Each row comes from the steps of one path. Every step used is in the known rows, and no mark comes twice. Write the path behind each row, first mark first.
Known rows
nezar bulo lovor pomu: .09 -.25 .29 .08 -.06 .08 -.14 .14 .02 .13 .29 -.05 .14 .13 .02 -.03 .17 .01 .29 .03 -.21 -.02 -.13 -.03 -.11 .02 -.07 .10 -.17 .01 .25
rideb kovan maru: .15 -.06 .08 .08 .10 -.03 .05 .06 .18 .36 -.22 -.01 -.03 -.15 .09 .16 .10 .01 -.12 -.02 -.04 .07 .21 .04 -.10 .20 .05 -.09 -.08 -.06 .15
bulo lovor: .07 -.16 .31 -.12 .04 .05 -.01 .13 .10 .15 .22 .03 .14 .09 -.03 -.04 .01 .04 .16 .01 -.11 .00 -.02 -.05 -.13 -.07 -.17 -.05 -.10 .03 .19
nezar bulo lovor mutuma maru: .25 .02 .26 -.30 .10 .08 -.11 .18 .16 .12 .39 .01 .05 .14 .04 .03 .13 .01 .34 .03 -.14 .00 -.02 -.04 -.08 .01 -.02 -.15 -.19 -.02 .00
bulo nezar pomu rideb: -.21 -.14 .40 -.07 .07 -.02 -.06 .14 -.06 .17 .00 -.02 .01 -.08 .12 -.02 .16 .00 .18 .01 -.14 -.04 -.30 -.02 -.01 -.06 .30 .28 -.23 -.10 .22
kovan maru mutuma lovor vaze nezar: .23 .12 .17 -.13 -.05 .10 .05 .31 .12 .24 .05 -.03 -.11 -.32 -.01 .08 .01 .03 -.24 .07 -.13 .08 .33 -.02 .00 .04 -.10 -.16 -.13 -.08 .06
vaze lovor mutuma maru kovan: .16 .18 -.10 -.32 .23 .13 -.08 .20 .25 .12 .01 .09 -.25 .34 .03 .02 .02 .05 .14 .06 -.12 .12 .04 -.07 -.14 .12 -.06 -.35 -.12 -.13 .00
mutuma maru: .10 -.01 .00 -.23 -.01 -.01 -.04 .20 .24 .12 .12 .10 .04 -.01 .07 .04 .07 -.01 -.08 .02 -.04 .02 .06 .00 -.07 -.06 .03 -.15 -.11 -.09 -.10
nika pomu rideb: .06 -.13 .21 .17 .16 -.05 -.11 .05 .00 .08 .03 -.01 .23 .09 .15 .08 .01 .04 .15 -.11 -.02 .03 -.09 -.02 -.10 -.06 -.03 .03 -.01 .07 .20
vaze nezar bulo lovor: .16 -.20 .16 -.04 .20 .24 -.18 .21 .11 .16 .19 -.03 .17 .00 -.07 -.07 .07 .05 .31 -.06 -.12 -.05 -.25 .00 -.07 -.06 .12 .04 -.06 .00 .30
kovan maru mutuma lovor pomu: .11 .02 .17 -.07 -.18 .02 .05 .19 .05 .22 .10 -.04 -.13 -.11 .04 .08 .07 .00 -.25 .09 -.24 .12 .37 -.09 -.07 .07 -.15 -.15 -.17 -.07 .12
bulo lovor mutuma maru: .10 .12 .23 -.42 .05 .02 -.02 .16 .20 .14 .27 .09 .09 .23 -.01 .00 .03 .05 .19 .05 -.16 .05 .07 -.13 -.05 -.01 -.08 -.30 -.20 -.04 -.06
bulo nezar pomu rideb kovan maru mutuma: -.15 -.09 .36 -.18 .13 .00 -.02 .15 .03 .32 -.08 -.06 -.06 -.14 .16 .07 .16 .03 .04 .02 -.16 -.01 -.09 -.04 -.01 .01 .23 .16 -.25 -.12 .18
nezar bulo lovor mutuma maru kovan: .27 .01 .22 -.31 .12 .10 -.07 .18 .19 .15 .44 -.02 .02 .17 .02 .02 .13 .01 .32 .10 -.15 -.02 -.07 -.05 -.08 .11 -.02 -.17 -.18 -.03 -.01
nika pomu rideb kovan: .06 -.16 .19 .23 .22 -.05 -.09 .06 .10 .19 -.06 -.01 .19 .08 .20 .14 .04 .07 .13 -.14 -.02 .04 -.11 -.01 -.09 -.01 .02 -.02 -.03 .06 .22
rideb pomu nika: .00 -.16 .09 .35 .04 .01 -.10 .23 .18 -.09 .04 -.07 .00 .09 .05 .06 .18 .01 .10 -.01 -.14 -.08 -.05 .00 -.12 .25 .05 .09 -.15 -.25 .18
bulo lovor pomu nika: -.11 -.23 .27 .10 -.11 .06 -.07 .25 .01 .12 .17 -.02 .22 .21 -.02 .00 .15 .01 .19 .04 -.21 -.03 -.07 -.11 -.09 .17 -.12 .01 -.20 -.13 .23
kovan maru mutuma lovor bulo nezar vaze: .32 .13 .42 -.13 .06 .02 -.01 .26 .10 .24 .10 -.05 -.21 -.15 .04 .16 .12 -.01 -.12 .12 -.20 .14 .20 -.19 .02 .02 -.07 -.01 -.12 -.06 .07
nika pomu rideb kovan maru mutuma: .12 -.10 .17 .08 .23 -.03 -.06 .07 .12 .25 -.06 -.05 .15 .03 .20 .18 .02 .07 .01 -.10 -.04 .06 .12 -.03 -.10 .02 -.09 -.10 -.03 .03 .16
rideb kovan maru mutuma: .18 -.01 .07 -.11 .11 .01 .04 .08 .21 .37 -.15 -.04 -.09 -.15 .11 .15 .04 .05 -.15 .01 -.07 .07 .25 -.01 -.11 .12 -.05 -.17 -.09 -.06 .12
kovan maru mutuma lovor: .20 .05 .20 -.18 -.07 .04 .07 .21 .09 .23 .14 -.04 -.16 -.19 .05 .09 .03 -.01 -.23 .07 -.16 .10 .40 -.05 -.10 .02 -.17 -.18 -.12 -.04 .08
lovor mutuma maru kovan: .16 .29 -.02 -.41 .05 -.02 .02 .08 .22 .12 .15 .06 -.08 .16 .03 .03 .05 .02 .07 .15 -.12 .06 -.02 -.12 -.01 .20 .13 -.34 -.19 -.13 -.16
pomu rideb kovan maru: .11 -.18 .14 .09 .06 -.11 .03 .07 .12 .30 -.16 -.01 .00 -.09 .18 .21 .13 -.02 .02 -.11 -.10 .14 .14 -.01 -.08 .15 .00 -.05 -.10 -.15 .22
kovan maru: .16 -.01 .11 .00 -.01 -.03 .04 .06 .02 .20 -.10 -.01 .04 -.15 .02 .08 .07 -.05 -.13 .04 -.05 .05 .32 .02 -.12 .16 -.03 -.03 -.05 -.05 .10
nezar bulo lovor: .22 -.20 .32 -.06 .09 .11 -.11 .17 .08 .13 .35 -.04 .09 .03 .02 -.01 .11 .00 .32 -.01 -.10 -.04 -.09 .02 -.14 -.04 -.10 .05 -.11 .04 .21
nezar pomu rideb kovan maru mutuma: -.22 -.14 .13 -.03 .15 -.07 -.01 .14 .01 .23 -.01 -.06 -.12 -.10 .23 .14 .15 -.01 -.01 .02 -.13 .08 .16 -.07 -.13 .05 -.02 .07 -.27 -.18 .17
vaze lovor bulo nezar pomu: -.01 .05 .30 .10 .35 .14 -.27 .26 .04 .13 -.12 .01 -.23 .21 .03 -.06 .16 .06 .33 -.03 -.16 .05 -.15 -.16 -.11 -.04 .07 .09 -.17 -.07 .22
lovor pomu: -.10 -.12 .08 .20 -.23 -.05 -.06 .03 -.04 .09 -.06 .01 .09 .11 .03 -.04 .12 .02 .01 .06 -.22 .05 -.11 -.08 -.06 .09 .06 .08 -.16 -.07 .25
kovan maru mutuma lovor pomu nika: .09 .01 .17 -.04 -.16 .05 .03 .31 .04 .21 .11 -.07 -.10 -.11 .05 .12 .12 -.04 -.19 .09 -.21 .06 .36 -.10 -.08 .20 -.14 -.14 -.19 -.16 .10

Write each row's path
.20 .05 .10 -.24 .01 .02 .03 .07 .06 .21 -.02 -.05 -.03 -.15 .04 .07 .01 .00 -.16 .08 -.08 .06 .37 -.03 -.13 .07 -.16 -.13 -.07 -.07 .07 => kovan maru mutuma
.05 -.32 .15 .12 .12 .17 -.18 .20 .13 .25 .09 -.04 .18 .09 .02 .00 .16 .07 .32 -.11 -.22 .02 -.30 -.05 -.03 .03 .16 .05 -.13 -.08 .39 => vaze nezar bulo lovor pomu rideb kovan
.18 -.04 .29 .08 .08 -.09 -.02 .21 .17 .31 .01 -.04 -.19 -.07 .18 .22 .17 .01 .04 -.11 -.21 .19 .19 -.18 -.02 .07 -.08 -.15 -.19 -.16 .18 => pomu rideb kovan maru mutuma lovor bulo
.26 .07 .22 -.34 .25 .11 -.06 .20 .24 .17 -.02 .06 -.18 .19 .04 .11 .08 .04 .12 .17 -.12 .10 -.36 -.09 .03 .08 .15 .03 -.05 -.10 .07 => bulo nezar vaze lovor mutuma maru kovan
-.21 -.10 .01 .04 .20 .14 -.13 .18 -.02 .10 -.02 -.01 .05 -.07 .00 -.10 .06 .03 .09 .03 -.10 -.03 -.20 -.04 -.08 -.04 .26 .14 -.15 -.09 .26 => vaze nezar pomu
.18 .00 .15 -.06 .05 .02 .08 .19 .24 .38 -.03 -.03 -.19 -.18 .12 .17 .06 .04 -.20 .01 -.13 .10 .27 -.02 -.08 .09 -.06 -.21 -.13 -.05 .13 => rideb kovan maru mutuma lovor
-.07 -.09 .29 .01 .11 .14 -.07 .41 .05 .14 .13 -.01 .18 -.13 -.06 -.01 .09 .04 .17 .06 -.04 -.10 -.10 -.02 -.01 .10 -.05 .09 -.21 -.14 .11 => bulo lovor vaze nezar pomu nika
.12 -.09 .25 .12 .17 -.02 -.03 .18 .15 .27 .05 -.03 .05 .00 .21 .20 .03 .07 -.04 -.11 -.10 .09 .13 -.04 -.07 -.02 -.09 -.14 -.07 .05 .17 => nika pomu rideb kovan maru mutuma lovor
.24 -.01 .32 -.18 .11 .08 -.10 .12 .06 .11 .34 -.03 .04 .12 .02 .00 .10 .01 .42 .03 -.14 .00 -.08 -.05 -.10 .03 -.03 -.06 -.17 .01 .14 => nezar bulo lovor mutuma
.10 -.14 .18 .23 .22 -.07 -.06 .06 .09 .24 -.12 -.02 .20 .02 .19 .19 .06 .04 .03 -.13 -.01 .06 .08 .01 -.09 .08 -.01 -.04 -.02 .04 .19 => nika pomu rideb kovan maru
-.07 -.18 .08 .13 -.17 -.10 -.02 .04 .05 .26 -.14 -.04 .03 .08 .16 .13 .17 .04 -.04 -.02 -.27 .15 .07 -.12 -.04 .16 -.03 -.04 -.20 -.18 .27 => lovor pomu rideb kovan maru mutuma
.14 .03 .23 -.23 -.05 .08 .02 .26 .14 .14 .32 -.02 -.23 -.09 .07 .00 -.03 .06 -.05 .06 -.19 .07 .04 -.09 -.08 -.19 -.14 -.18 -.16 -.02 .14 => maru mutuma lovor
.22 .10 .35 -.03 .13 .03 -.01 .22 .24 .43 -.08 -.04 -.20 -.15 .09 .14 .14 .07 -.07 -.01 -.19 .07 .14 -.12 .01 .09 .09 -.15 -.17 -.05 .10 => rideb kovan maru mutuma lovor bulo nezar
.24 .15 .28 -.09 .00 .01 -.01 .23 .09 .22 .13 -.05 -.19 -.14 .03 .09 .09 .00 -.12 .05 -.19 .11 .39 -.17 -.07 .04 -.16 -.18 -.16 -.06 .05 => kovan maru mutuma lovor bulo
.17 .07 .30 .07 .31 .15 -.26 .22 .11 .15 -.15 .03 -.19 .22 .00 -.04 .12 .08 .33 -.08 -.15 .07 -.16 -.15 -.09 -.04 .04 .00 -.09 -.05 .23 => vaze lovor bulo nezar
-.08 -.16 .30 .03 .12 .06 -.04 .31 .12 .24 .05 .02 .13 -.12 .02 .04 .09 .09 .16 -.01 -.09 .00 -.12 -.03 .02 .01 -.04 .05 -.21 -.10 .19 => bulo lovor vaze nezar pomu rideb kovan
.08 -.33 .30 .13 -.01 .03 -.12 .15 .08 .21 .23 -.05 .11 .14 .11 .07 .22 .03 .33 -.05 -.23 .03 -.16 -.03 -.08 .06 -.05 .07 -.20 -.05 .30 => nezar bulo lovor pomu rideb kovan
.07 -.21 .14 .08 .07 -.10 -.01 .07 .14 .24 -.08 .00 -.02 -.02 .19 .16 .10 .02 .14 -.13 -.10 .11 -.10 -.02 -.07 .03 .03 -.02 -.11 -.14 .27 => pomu rideb kovan
.17 .07 .33 .15 -.19 -.02 .07 .39 .10 .13 .18 .04 -.18 -.31 .02 .05 .05 .02 -.09 .06 -.10 .05 .01 .02 .04 -.03 -.04 -.03 -.19 -.03 .08 => mutuma lovor vaze
-.03 -.17 .24 .31 -.26 -.08 .06 .27 .07 .26 .07 .01 -.14 -.02 .13 .15 .20 -.01 -.12 -.04 -.32 .18 .10 -.10 .00 .11 .02 -.06 -.25 -.12 .27 => mutuma lovor pomu rideb kovan maru
.19 -.04 .16 -.14 .21 .22 -.17 .18 .10 .14 .19 -.02 .13 .07 -.07 -.07 .06 .06 .38 -.03 -.15 -.01 -.24 -.05 -.04 .00 .18 -.05 -.11 -.02 .25 => vaze nezar bulo lovor mutuma
.25 .13 .23 -.14 -.12 .01 .09 .27 .10 .22 .09 -.03 -.16 -.32 .03 .11 .03 .01 -.26 .10 -.11 .08 .41 -.02 -.04 .06 -.20 -.15 -.15 -.07 .01 => kovan maru mutuma lovor vaze
-.06 -.07 .29 -.02 .08 .11 -.05 .30 .06 .15 .12 .03 .16 -.13 -.07 -.06 .04 .08 .12 .07 -.07 -.05 -.09 -.02 -.01 -.02 -.05 .08 -.19 -.05 .14 => bulo lovor vaze nezar pomu
.31 .08 .20 -.12 -.02 .13 .00 .34 .11 .24 .13 -.07 -.12 -.34 .01 .10 .07 .01 -.15 .07 -.12 .05 .29 .01 -.01 .06 -.08 -.11 -.14 -.07 .07 => kovan maru mutuma lovor vaze nezar bulo
.08 -.04 .12 .05 -.06 .00 .06 .18 .19 .38 -.07 -.03 -.15 -.10 .11 .15 .11 .05 -.23 .03 -.22 .12 .25 -.06 -.05 .14 -.03 -.18 -.18 -.07 .17 => rideb kovan maru mutuma lovor pomu
.14 .29 .02 -.38 .02 -.05 -.03 .09 .18 .09 .09 .09 -.04 .13 .05 .05 .05 .01 .09 .07 -.11 .08 .06 -.11 -.02 .07 .13 -.30 -.19 -.12 -.14 => lovor mutuma maru
-.27 -.10 .12 .10 .13 .03 -.08 .30 -.10 .04 .09 -.07 -.01 -.06 .11 .04 .18 -.09 .13 .10 -.03 -.11 -.04 -.04 -.15 .18 .09 .19 -.26 -.22 .12 => nezar pomu nika
.19 .13 .28 -.18 -.12 .05 .04 .33 .14 .13 .26 -.02 -.23 -.25 .06 .03 -.03 .08 -.10 .10 -.14 .05 .06 -.05 .00 -.14 -.18 -.14 -.19 -.04 .05 => maru mutuma lovor vaze
.11 -.16 .29 .04 .13 .12 -.13 .28 .06 .13 -.14 .00 -.06 .15 .05 .12 .17 .00 .17 .09 -.14 .05 -.41 -.07 .00 .11 .13 .28 -.06 -.15 .29 => bulo nezar vaze lovor pomu nika
-.01 -.18 -.02 .08 .06 .07 -.11 .17 .11 .24 -.22 .00 -.17 .26 .14 .11 .12 .07 .04 -.07 -.25 .20 .16 -.08 -.16 .10 -.21 -.12 -.13 -.17 .34 => vaze lovor pomu rideb kovan maru mutuma
-.09 -.21 .28 .05 -.15 .02 -.04 .11 .02 .14 .16 .03 .19 .21 -.03 -.07 .09 .06 .13 .04 -.25 .03 -.07 -.11 -.09 .01 -.13 .00 -.17 -.01 .25 => bulo lovor pomu
.14 -.14 .21 -.02 .01 -.07 .06 .19 .18 .33 .02 -.03 -.15 -.12 .19 .22 .11 .01 -.05 -.10 -.17 .17 .19 -.06 -.05 .05 -.09 -.16 -.16 -.15 .21 => pomu rideb kovan maru mutuma lovor
-.08 -.03 .11 .17 .10 .02 -.06 .28 .07 .19 -.17 .00 .03 -.31 .07 .06 .11 .06 .05 .01 -.02 .00 -.18 .03 .06 .08 .17 .15 -.21 -.17 .15 => lovor vaze nezar pomu rideb kovan
-.02 .10 .56 .18 .05 .01 -.10 .36 .03 .17 .23 .00 -.24 -.07 .03 -.03 .21 .01 .15 .02 -.26 .03 -.17 -.21 .05 -.08 .22 .09 -.30 -.03 .14 => mutuma lovor bulo nezar pomu
.23 .02 .28 .17 -.08 .12 -.03 .45 .12 .14 .21 .01 -.13 -.34 -.02 .02 .09 .03 .03 .01 -.11 .02 -.14 .04 .07 -.03 .10 .02 -.17 -.03 .15 => mutuma lovor vaze nezar bulo
.17 .10 .41 .23 .00 -.02 -.08 .31 .09 .12 .25 .02 -.23 -.03 .02 .01 .15 .00 .12 -.02 -.22 .10 -.02 -.22 .00 -.06 .02 -.07 -.20 -.02 .14 => mutuma lovor bulo
.18 -.06 .25 .02 -.04 -.09 .08 .25 .18 .32 -.03 -.02 -.15 -.25 .19 .25 .11 .03 -.08 -.06 -.13 .16 .20 -.02 .01 .09 -.12 -.13 -.18 -.17 .14 => pomu rideb kovan maru mutuma lovor vaze
.22 -.11 .32 -.10 .22 .11 -.09 .18 .12 .15 -.11 .04 -.12 .07 .05 .09 .06 .03 .14 .07 -.09 .08 -.37 -.03 -.02 -.07 .10 .24 .02 -.03 .27 => bulo nezar vaze lovor
